Each row was made from one path, in order. Every step used is in the known rows, and no mark comes twice. Write each row's path.
Known rows:
dimi-fovoz-vazu-kiru-nopib: [ 1.074 -2.039 -1.604 -2.342 -1.399  0.930 -2.294 -2.133 -0.212 -0.066
  1.101 -1.412  1.816 -0.462 -1.692  0.294 -0.811 -0.886  3.600 -0.194
  0.405  1.581  2.399  0.157 -0.378]
kiru-vazu-fovoz-nazo: [-0.633  0.653  2.308  0.952  2.596  0.491  1.945 -1.053  1.431  1.095
  0.589  0.811 -1.845  0.200 -0.597 -1.272 -0.959 -1.899 -0.233 -0.397
  0.779  1.045  0.431 -0.395 -0.482]
tebasug-fovoz-vazu-kiru: [ 0.648  1.674  0.736 -0.961  0.378  3.463 -1.727 -0.716 -0.785 -2.768
  1.347 -2.652 -2.778 -0.026 -2.079 -1.567 -1.297 -0.329  0.402  0.026
 -0.489  0.516  0.725  0.132 -0.016]
vazu-fovoz-nazo-tebasug: [-0.516 -0.513  2.233  0.033  0.775 -2.391  0.555  3.133 -0.095  1.796
 -0.552 -0.449 -0.849 -0.529 -1.198 -2.284  0.070 -1.289 -1.755 -0.383
  0.827  2.629 -0.439  1.725 -0.733]
tebasug-nazo-vazu-kiru-nopib: [ 0.185 -0.638 -0.578 -2.602 -0.612  0.357 -2.231 -2.505  1.394  0.571
  1.359  1.908 -0.017 -0.413 -0.879  0.838  0.101  0.684  2.295 -0.182
  0.513 -1.021 -0.132 -2.605 -0.678]
kiru-tebasug: [-0.027  1.085 -2.104 -0.146  0.285 -0.790 -0.018  3.077 -0.581 -0.939
  0.040 -3.783 -0.584 -0.110 -0.249 -2.575  0.271  0.542  0.112 -0.157
  0.141  0.871  1.683  0.378 -0.739]
nazo-tebasug-fovoz-vazu: [-0.205  1.148  1.035  0.014 -0.136  1.562 -0.682  1.133 -0.987 -2.830
  0.021 -2.122 -3.345 -0.670 -2.495 -1.085 -0.583 -0.405 -0.383 -0.680
 -0.670  1.434 -0.247  0.206 -0.972]
nazo-vazu-fovoz: [ 0.305  2.485 -0.222  0.978  1.532 -0.220 -1.186 -0.420  0.264  0.363
 -0.791  2.388  0.293 -0.699 -1.369 -0.678 -0.688 -1.276  1.009  0.018
  0.335  1.075 -0.037 -0.883 -0.754]
nopib-kiru-vazu-fovoz: [-0.189  1.082  0.369 -0.541  2.562  1.055 -0.152 -1.198  1.277 -0.927
  0.190  2.254 -3.103 -0.012 -2.972 -0.453 -2.987 -1.730  1.651 -0.412
  0.122 -0.039  1.395 -1.214 -1.401]
nazo-vazu-kiru-tebasug: [ 0.763  1.937 -3.025 -2.194  2.650 -1.220 -1.757  3.437 -0.163 -0.829
 -0.020 -2.011 -0.360 -0.898 -1.871 -2.484 -0.074  0.576  1.299  0.563
  0.128 -0.242  1.591 -1.156 -0.894]
nopib-kiru: [-0.090 -0.162 -0.739 -1.844  0.901  0.277 -1.375 -0.617  0.816 -0.813
  0.116  1.191 -1.901 -0.021 -1.763  0.231 -1.268 -0.282  0.605  0.287
 -0.401 -0.230 -0.446 -0.833 -0.858]
tebasug-kiru-nopib: [-0.512 -0.184 -1.460 -1.101 -1.460  1.925 -0.621 -3.117  0.122  1.395
  0.220  1.312  2.518  0.127 -0.731  0.680 -0.918 -0.051  3.490 -0.233
  0.209  0.939  1.292 -1.041 -0.721]
dimi-fovoz-nazo-tebasug: [-0.312 -2.803  1.415 -2.510  1.353 -2.363  0.441  3.704 -0.603  1.167
  0.113  0.796  0.975 -0.596 -0.277  0.182  0.573 -0.912 -1.044 -0.569
  0.543  3.136 -0.006  0.939 -0.409]
fovoz-nazo: [-0.604 -0.700  1.393 -0.412  1.186 -0.360  1.126 -1.014  0.963  1.224
  0.499 -0.718 -0.325  0.198  0.736 -0.548  0.775 -0.307 -1.327  0.309
  0.199  1.099 -1.379  0.136  0.115]
nopib-kiru-vazu-fovoz-nazo-tebasug: [-0.990 -0.451  1.559 -1.766  3.809 -1.263  0.763  1.166  1.509 -0.113
  0.040  2.064 -4.401 -0.441 -3.747 -0.834 -2.174 -1.890 -0.009 -0.456
  0.352  0.998  0.167 -0.524 -2.097]
tebasug-fovoz-vazu-kiru-nopib: [ 0.560 -0.063  0.128 -1.183 -2.328  3.435 -1.900 -2.635  0.027 -1.856
  1.295 -2.794 -1.789 -0.241 -1.153 -0.734 -1.471  0.053  2.799 -0.366
 -0.220  0.970  1.681 -0.618 -0.338]
tebasug-fovoz: [-0.019  0.552  1.618 -0.442 -0.662  2.496 -0.109  1.136 -0.570 -1.667
  0.533 -0.302 -1.625 -0.119  0.663 -0.775 -1.000  0.153  0.014 -0.805
 -0.275  1.471  0.350 -0.298  0.400]
nopib-kiru-tebasug: [-0.070  0.878 -2.874 -2.153  1.547 -0.678 -0.990  1.903  0.434 -1.782
  0.272 -2.659 -2.131 -0.156 -1.904 -2.195 -0.883  0.463  0.724  0.224
 -0.331  0.592  1.013 -0.353 -1.425]
kiru-vazu-fovoz: [-0.142  1.143  1.042  1.558  1.691  0.750  1.100 -0.444  0.513 -0.167
  0.105  1.421 -1.454  0.005 -1.137 -0.490 -1.780 -1.570  1.262 -0.672
  0.583 -0.046  1.834 -0.450 -0.675]
tebasug-nazo-vazu-kiru: [ 0.243  1.187  0.105 -2.864  1.820  0.376 -2.042 -0.499  0.196 -0.262
  1.429  1.889 -1.393 -0.149 -1.634  0.043  0.614  0.264 -0.500  0.182
  0.327 -1.224 -1.070 -1.954 -0.431]
vazu-kiru-nopib: [ 0.604 -2.097 -0.674 -1.594 -1.845 -0.178 -1.346 -0.704  0.358  0.609
  0.469 -0.022  1.041 -0.293 -0.226  0.025 -0.871  0.550  2.853 -0.087
  0.398 -0.139  1.863 -0.537  0.035]
dimi-fovoz-vazu-kiru-tebasug-nazo: [ 0.546  0.790 -2.527 -3.904  1.384  1.071 -2.213  1.740 -1.251 -1.863
  2.795 -5.316 -1.264  0.265 -2.658 -3.019  0.539 -0.216 -0.094 -0.446
  0.731  1.602  1.570  0.934 -0.877]
vazu-fovoz-dimi: [-0.191  0.275  0.677  2.673 -0.268  0.383  0.909 -1.782 -1.007  1.288
 -0.763  0.305 -0.839 -0.526 -0.461 -2.561 -1.307 -1.487 -0.878  0.180
  0.397  1.678  0.540  1.667 -0.378]
fovoz-dimi: [-0.367 -0.852 -0.239  1.704  0.225 -0.043  1.121 -1.973 -0.807  0.472
 -0.508  0.569 -1.071 -0.505 -0.088 -1.184 -0.411 -0.489 -0.739  0.597
 -0.161  0.398 -0.043  0.681 -0.143]

Write each row's path:
[-0.820  2.170 -0.526 -0.902  2.969  2.864  1.165 -1.992  0.054 -0.331
  0.488  2.576 -0.302  0.464 -2.216  0.440 -1.324 -1.049  1.778 -0.272
 -0.095 -0.718  1.397 -1.634 -0.796] -> tebasug-kiru-vazu
[-0.523  0.353 -0.511 -1.494  2.926  0.777  0.275 -1.330  1.614 -1.666
  0.428  2.518 -3.309  0.059 -2.395  1.258 -2.060 -0.678  1.677 -0.005
 -0.500 -1.489  0.718 -2.211 -1.263] -> nopib-kiru-vazu
[-0.740 -0.945 -1.208 -1.796 -1.544  0.160 -0.699  0.002 -0.371  1.161
 -0.658  1.613  1.977 -0.503 -1.972  0.496 -0.983 -0.091  2.988 -0.565
  0.234  1.303  1.248 -0.294 -1.444] -> nazo-tebasug-kiru-nopib
[-0.073  3.142 -1.370  0.204  0.342  2.651 -0.628  1.260 -0.321 -3.691
  0.760 -6.212 -3.080 -0.131 -1.302 -3.295 -0.323 -0.007  0.192 -0.398
 -0.523  1.973  1.135  0.345 -0.929] -> kiru-tebasug-fovoz-vazu
[-1.162  1.245  0.176  1.394  2.916  1.095  1.756 -0.817 -1.833  0.878
 -1.015  3.317 -1.538 -0.631 -4.478 -2.160 -2.620 -2.425  0.633 -0.460
  0.369  1.278  2.086  0.446 -1.906] -> nazo-tebasug-kiru-vazu-fovoz-dimi
[-0.314 -0.246  1.601 -0.746 -0.520  0.489 -0.260  4.293 -1.382 -1.990
 -0.142 -0.503 -2.216 -0.602 -0.851 -0.800 -0.892  0.299 -0.465 -1.047
 -0.246  1.522  0.452  0.140 -0.467] -> nazo-tebasug-fovoz
[-0.778  2.494 -0.708 -3.027  3.838  0.942 -0.878  2.302  1.752 -2.533
  0.690 -0.933 -4.337 -0.678 -1.248 -2.463 -0.821  0.055  0.465  0.111
 -0.644  2.550 -0.707 -2.142 -1.527] -> nopib-kiru-tebasug-fovoz-nazo-vazu
[-0.086 -0.394  0.282 -1.874  3.043 -0.733 -0.064  0.209  1.064  1.155
  0.361  3.071  1.283 -0.733  0.261  1.150  0.596 -1.327  0.288  0.201
  0.234  2.501 -0.933 -1.225 -0.194] -> dimi-fovoz-nazo-vazu
[-0.081  1.729 -0.513 -0.558 -0.318  1.712 -0.026  4.022 -0.966 -2.629
  0.718 -3.982 -2.191 -0.205  0.608 -3.180 -0.412  0.759  0.234 -0.876
 -0.173  2.134  1.658  0.027 -0.447] -> kiru-tebasug-fovoz
[-0.149  3.137 -2.110 -1.608  1.081  2.984 -1.944  0.027  0.105 -4.475
  0.988 -4.998 -5.050 -0.180 -2.844 -3.009 -1.588 -0.132  0.837 -0.080
 -0.980  1.901  0.844 -0.253 -1.718] -> nopib-kiru-tebasug-fovoz-vazu
[-0.030  1.694 -0.256  2.735  1.351 -0.190  0.170 -2.392 -0.281  1.227
 -1.463  2.568 -0.883 -1.191 -1.474 -1.868 -1.133 -1.744 -0.055  0.675
  0.120  1.567 -0.182  0.000 -0.920] -> nazo-vazu-fovoz-dimi
[ 1.086 -0.373 -0.998 -2.364  1.384  1.113 -2.131 -0.404 -1.100 -0.715
  1.159 -1.185  0.507 -0.163 -2.401 -0.301 -0.437 -1.326  0.949  0.141
  0.219  1.102  1.583  0.788 -0.017] -> dimi-fovoz-vazu-kiru
[ 0.643  1.834 -3.145 -1.503  1.591  0.172 -1.603  1.034 -0.598 -1.711
  0.781 -6.138 -1.645 -0.093 -3.116 -3.492  0.103  0.126  0.649  0.559
  0.061  0.286  1.849  0.805 -0.945] -> fovoz-vazu-kiru-tebasug
[-0.510  0.520  0.956  3.439  1.676  0.814  2.232 -2.981 -0.117  0.454
 -0.497  1.631 -2.300 -0.477 -1.366 -1.790 -2.092 -1.960  0.361 -0.088
  0.399  0.607  1.783  0.521 -0.832] -> kiru-vazu-fovoz-dimi
[-1.164  2.451  1.615 -0.532  3.604  2.379  1.917 -2.726  0.830  1.601
  0.724  2.087 -0.766  0.621 -2.120 -1.185 -1.567 -2.425  0.636 -0.311
  0.704  1.644  0.789 -0.471 -0.919] -> tebasug-kiru-vazu-fovoz-nazo
[ 0.167 -1.422 -0.354 -2.154  0.703 -0.700 -0.809 -2.058  2.202  1.682
  0.267  1.551  0.895 -0.834 -0.243  0.014  0.147 -0.043  2.175  0.683
  0.402  0.403 -0.148 -2.085 -0.339] -> fovoz-nazo-vazu-kiru-nopib
[ 0.668 -0.769 -1.489 -0.772 -1.640  0.944 -1.685 -3.328  0.661 -0.143
  0.570 -2.317  0.198 -0.202 -2.009 -0.066 -0.464 -0.176  2.964  0.345
  0.065 -0.275  1.228 -0.302 -0.553] -> fovoz-vazu-kiru-nopib
[ 0.180  0.696 -1.256 -3.088  1.052 -0.152 -1.077  2.908 -0.792 -0.909
  2.184 -4.540 -1.720  0.325 -1.053 -3.483  0.581  1.290 -1.011 -0.368
  0.814 -0.124  1.024  0.423 -0.490] -> vazu-kiru-tebasug-nazo
[ 0.448  0.221 -1.064 -0.682  0.412  1.435 -1.036 -1.151 -0.290 -0.674
  0.642 -0.698  0.529 -0.181 -1.337  0.651  0.056 -1.517  0.880 -0.084
  0.006  1.923  0.542  0.493 -0.391] -> dimi-fovoz-vazu
[-0.184  3.759 -1.264 -0.635  1.575 -0.377 -1.178  1.802  0.245 -0.436
  0.659 -1.715 -1.675 -0.350 -1.179 -2.902  0.392 -0.207 -0.395 -0.540
  0.908  1.543  0.007 -0.658 -1.491] -> kiru-tebasug-nazo-vazu-fovoz
[-0.848 -0.030  2.455  0.357  2.544 -1.633  2.043  2.178  0.663  0.998
 -0.203  1.131 -2.237 -0.497 -1.824 -1.430 -0.884 -1.816 -0.746 -0.722
  0.753  1.159  0.452  0.194 -1.197] -> kiru-vazu-fovoz-nazo-tebasug
[-0.556  2.522 -2.940 -3.344  2.950 -0.288 -1.886  0.686  1.340 -1.748
  1.114 -0.354 -3.571 -0.222 -2.656 -1.287  0.194  0.592  0.162  0.147
 -0.240 -0.118 -1.070 -2.569 -2.120] -> nopib-kiru-tebasug-nazo-vazu
[ 0.404 -0.997  0.056 -1.515 -2.065  1.415 -2.159  0.242 -0.640 -2.129
  0.450 -2.507 -2.166 -0.892 -2.658 -0.920 -1.248  0.060  2.572 -0.751
 -0.168  1.104  1.538 -0.295 -1.183] -> nazo-tebasug-fovoz-vazu-kiru-nopib
[ 0.277  0.169 -0.580 -0.555  0.496  1.590 -0.092  2.831 -2.512 -2.063
  0.605 -4.024 -3.084 -0.694 -0.477 -5.237 -1.718  0.697 -0.187 -0.104
 -0.146  1.816  2.519  1.266 -0.229] -> vazu-kiru-tebasug-fovoz-dimi
[-0.737  2.779 -2.213 -0.674  2.702 -0.139 -1.242 -1.109  0.172 -0.538
  0.238  0.058 -4.266 -0.762 -3.126 -3.738 -1.334 -0.862 -0.480  0.378
  0.225  1.733 -0.400 -0.562 -2.511] -> nopib-kiru-tebasug-nazo-vazu-fovoz-dimi
[-0.572  1.015  0.258 -0.625  2.693 -0.733  0.348 -1.463  1.587  1.020
  0.012  2.085 -0.514 -0.487 -0.217  0.473  0.961 -0.652 -0.599  0.743
 -0.161  0.622 -2.105 -1.660 -0.412] -> fovoz-nazo-vazu
[ 0.633  2.853 -1.587 -2.415  2.131  1.321 -1.844  4.608 -0.637 -2.665
  0.625 -2.230 -1.996 -0.999 -1.290 -2.905 -0.850  0.689  1.116 -0.210
 -0.263  1.179  1.788 -1.432 -0.621] -> nazo-vazu-kiru-tebasug-fovoz
[ 0.714  0.594 -2.131 -1.975  1.219 -0.780 -1.048  3.563 -1.031 -0.727
  0.546 -4.071 -0.479 -0.175 -1.113 -3.395 -0.130  0.877  0.476  0.106
  0.368  0.129  2.358  0.771 -0.455] -> vazu-kiru-tebasug
